Every row comes from one small tree of marks. The marks that hang from a mark follow it in brackets, in alphabetical order. Every link used is in the known rows. Which tree was each row made from?
Known rows:
bivir{kozoz}: [-0.35 -1.13  0.20  2.81  0.72 -1.37  1.01  1.11 -0.79 -1.20  0.76  3.70
 -0.35  2.04 -2.35  2.92 -0.35 -0.23 -2.27  2.80]
gesala{gumev pitu{ligo}}: [ 2.65  0.00  2.41  3.47 -0.32 -0.16  0.61 -5.09  0.37  0.21  3.09  0.86
 -2.12  4.94 -1.83 -1.92  1.75  2.35  1.19  0.48]
monuk{bivir norev{kavis}}: [-1.53 -1.21 -3.09  0.11  2.27  1.90  3.52  2.98 -0.79  4.05  0.85  3.22
 -0.11 -0.44 -1.68 -1.77  2.20  0.51  1.38  2.81]
monuk{ligo{bigebem} norev{kavis medin{bivir{kozoz}}}}: [-0.07 -1.45 -4.17  1.35  3.18  1.14  5.30  4.24 -2.06  1.83  2.13  1.36
 -2.25  1.65 -4.17 -1.74 -0.28  1.43  3.28  2.62]
ligo{monuk{norev}}: [ 1.45 -1.72 -0.32  2.54 -1.22 -0.60  4.01  3.20 -0.34  2.16 -0.82  2.44
 -1.60  2.81 -2.92  0.22  1.33  1.94 -0.62  1.81]
ligo{bigebem monuk{norev{kavis}}}: [ 0.83 -0.57  1.51  3.24 -1.96  0.14  5.02  3.36 -0.61  2.43  0.69 -0.13
 -2.38  1.50 -5.28 -0.55 -0.66 -0.28 -1.96  0.63]
pitu{ligo{bigebem}}: [ 1.67  0.65  1.66  2.56 -0.87 -2.21  2.41 -1.14 -0.97  2.26  3.18  0.31
  0.31  4.65 -3.58  2.00 -2.21  0.81 -0.03  0.47]
pitu{ligo{monuk{bivir{kozoz} norev}}}: [ 1.21 -2.39  0.24  3.81  0.99 -0.87  3.92  1.18 -1.56  3.37  1.61  3.32
 -0.37  4.86 -4.36  2.12  2.17  1.66  0.52  1.99]
pitu{ligo{bigebem monuk{bivir{kozoz{gesala}}}}}: [ 1.29 -1.18  3.01  5.86  0.01 -2.01  3.06 -0.11 -1.03  3.00  2.54  0.81
 -1.91  5.63 -6.07  3.66  0.31  1.11 -1.80  0.95]
gesala{gumev}: [ 1.08 -0.30  2.14  0.92 -0.96 -0.14  2.17 -1.24  0.70 -0.77  0.76  1.08
 -2.06  2.08 -2.33 -0.62  1.13  0.39  0.13  1.25]
kozoz{gesala{gumev pitu{ligo{monuk{norev}}}}}: [ 3.25 -1.34  2.05  3.82 -0.73 -1.49  0.46 -2.70  0.61 -0.31  1.14  1.98
 -3.76  5.49 -1.87 -0.56  4.39  3.42  0.92  0.40]
medin{bivir{kozoz{gesala{gumev pitu}}}}: [ 0.92 -0.49  0.19  3.31  3.87  1.10 -0.04 -1.12  0.72 -1.96  1.11  2.00
 -2.11  4.30 -1.44  2.63  2.36 -0.58 -1.03  3.93]
kozoz{gesala{gumev pitu{ligo{monuk}}}}: [ 2.84 -0.89  2.97  4.25 -1.16 -1.48 -0.36 -3.87  0.64 -0.68  1.33  1.31
 -4.44  5.51 -2.48  0.17  3.34  3.60  0.19  0.41]
gesala{kozoz pitu{ligo{monuk{bivir norev}}}}: [ 0.81 -2.32  1.20  5.52  1.21  0.84  2.14 -3.52 -0.03  3.47  2.13  1.13
 -2.40  3.93 -1.24 -3.44  2.44  2.81  1.49  0.95]
kozoz{gesala{gumev pitu{ligo{bigebem monuk{norev}}}}}: [ 3.61 -0.90  2.95  4.66 -1.03 -1.55  1.21 -2.50  0.82  0.27  1.79  0.76
 -3.63  5.67 -2.72 -0.52  3.28  2.40  0.20 -0.32]
ligo{bigebem monuk{norev{medin}}}: [ 1.85 -1.13  0.94  4.88 -1.36 -1.31  5.13  3.64 -0.12  2.52 -0.29 -0.84
 -3.03  1.78 -6.02 -0.61 -1.59  3.00 -1.65  0.95]
gumev{gesala{kozoz pitu{ligo}}}: [ 1.03 -0.55  0.52  3.43 -0.39 -1.55 -1.97 -6.85  0.33 -0.07  0.64  2.32
 -1.39  6.68  0.55 -0.50  0.29  0.28  1.59  0.29]
medin{bivir{kozoz{gesala{pitu{ligo{bigebem monuk}}}}}}: [ 1.47 -0.27  1.00  5.43  3.08  0.07  0.98 -0.57 -0.10  0.09  2.08  0.98
 -1.91  5.98 -3.45  4.17  0.87 -0.29 -1.88  3.33]
ligo{bigebem}: [ 0.83  0.92  1.15  2.99 -1.02 -1.36  2.61  0.95  0.36  1.99  1.62 -0.30
 -0.33  2.15 -3.02  0.73 -3.01 -0.26 -2.26  0.91]
gumev{gesala}: [ 0.76  0.13 -1.20  1.22 -1.21 -2.21 -0.90 -1.93  0.34  0.09 -1.20  3.29
 -0.28  5.49 -0.71  2.40 -0.76 -0.54 -0.05  1.38]

Which tree is each row?
[ 0.82 -1.05  1.07  3.90  0.00 -0.40  4.68  1.12 -1.75  4.16  2.18 -0.27
 -2.37  2.78 -6.95  0.13 -0.31  3.10  0.76  1.09]	pitu{ligo{bigebem monuk{bivir norev{kavis medin}}}}
[ 1.25 -1.02  1.36  4.48 -1.09 -1.37 -1.30 -6.43  0.32  0.20  0.15  1.97
 -2.39  7.21 -0.78 -0.23  0.61  0.78  0.98  0.17]	gumev{gesala{kozoz pitu{ligo{monuk}}}}
[-2.37 -0.07 -1.50  0.94  3.06  1.75  0.61  0.83 -1.87 -2.88  0.17  0.64
 -4.21 -1.46 -5.44  0.74 -1.33  2.92  0.23  4.80]	norev{kavis medin{bivir{kozoz}}}
[ 0.89 -0.80 -3.62  0.69  2.68  0.16  3.01  2.99 -0.20  1.13 -0.71  1.67
 -1.01  1.13 -2.08 -0.66  0.22  3.57  2.09  3.78]	monuk{norev{medin{bivir}}}
[ 1.04 -2.23  1.31  6.28  0.83 -0.74  5.08  4.13  0.15  3.87  0.60  1.34
 -1.89  3.24 -5.18  1.82  1.33 -0.28 -3.10  1.40]	ligo{bigebem monuk{bivir{kozoz{gesala}} norev}}
[ 1.88 -0.21  1.52  3.20 -0.45 -1.08 -1.11 -3.02  1.47 -1.24  0.66  1.59
 -3.76  3.51 -0.53 -0.81  2.72  2.67 -0.31  0.94]	kozoz{gesala{gumev pitu}}
[-2.04  0.82 -1.92  0.01  2.26  1.98  0.68  0.53 -1.45 -1.35 -0.02 -0.51
 -4.30 -1.44 -4.88 -0.51 -1.66  3.90  1.14  4.43]	norev{kavis medin{bivir}}
[ 1.53 -1.59  5.96  6.76  0.01  1.44  3.11 -6.35  1.11  2.02  3.42 -2.07
 -4.51  4.24 -3.62 -4.22  2.00  0.92  0.41 -0.62]	gesala{gumev kozoz pitu{ligo{bigebem monuk{bivir}}}}
[ 0.98 -2.13 -0.92  3.63  1.36  0.11  3.85  3.60 -0.73  0.43 -1.31  1.76
 -3.02  2.25 -4.77  1.09  1.12  3.00 -0.47  3.51]	ligo{monuk{norev{medin{bivir{kozoz}}}}}
[ 0.72 -1.15  3.19  7.02  0.46  0.60  2.22 -4.40  0.22  3.72  3.11 -1.18
 -2.80  4.12 -2.80 -2.80  0.17  1.88 -0.37  0.25]	gesala{kozoz pitu{ligo{bigebem monuk{bivir}}}}
[ 2.46 -0.38  2.20  3.22 -0.48 -1.66 -1.04 -4.28  0.75 -0.99  1.82  1.64
 -3.36  5.11 -1.17 -0.03  3.10  3.14  0.71  0.45]	kozoz{gesala{gumev pitu{ligo}}}
[ 0.46 -0.17 -1.27  3.50  4.03  0.60 -0.51 -0.09  0.26 -1.01  0.98  2.53
 -1.26  4.23 -0.91  3.33  1.39 -0.17 -1.35  4.35]	medin{bivir{kozoz{gesala{pitu}}}}
[ 2.20 -1.05  2.46  4.87  0.07 -0.75  0.23 -3.62  0.78  0.87  1.51  1.35
 -4.27  5.35 -2.69 -0.07  3.99  3.63  0.25  0.76]	kozoz{gesala{gumev pitu{ligo{monuk{bivir}}}}}
[ 1.43 -1.35  4.22  3.74  0.01  0.71  0.89 -7.36  0.79 -0.77  3.06 -0.11
 -3.48  3.68 -0.77 -4.14  2.36  1.39  2.07 -0.12]	gesala{gumev kozoz pitu{ligo}}
[-1.43 -2.79 -4.05  3.21  3.69  0.86  5.99  4.70 -2.08  4.33  2.39  2.53
 -2.25  0.51 -5.03 -2.42  0.65  2.10  2.52  2.20]	monuk{bivir{kozoz} ligo{bigebem} norev{kavis medin}}
[ 0.43 -2.76 -3.91  4.03  3.61  0.01  6.64  4.88 -0.86  6.44  3.08  3.74
  1.06  4.24 -2.16 -0.69  1.51 -1.02  1.41  1.67]	monuk{bivir{kozoz} ligo{bigebem} norev}
[ 2.23 -2.54  4.32  4.71 -0.41  0.96  2.56 -5.63  0.65  0.02  2.21  0.20
 -4.23  4.28 -1.92 -4.63  3.77  1.76  2.13 -0.36]	gesala{gumev kozoz pitu{ligo{monuk{norev}}}}
[ 0.60 -1.75  1.40  4.48  0.54 -0.97  2.88 -0.28 -1.66  2.87  1.82  2.43
 -1.16  4.87 -5.09  2.92  0.99  2.05 -0.46  2.13]	pitu{ligo{monuk{bivir{kozoz}}}}
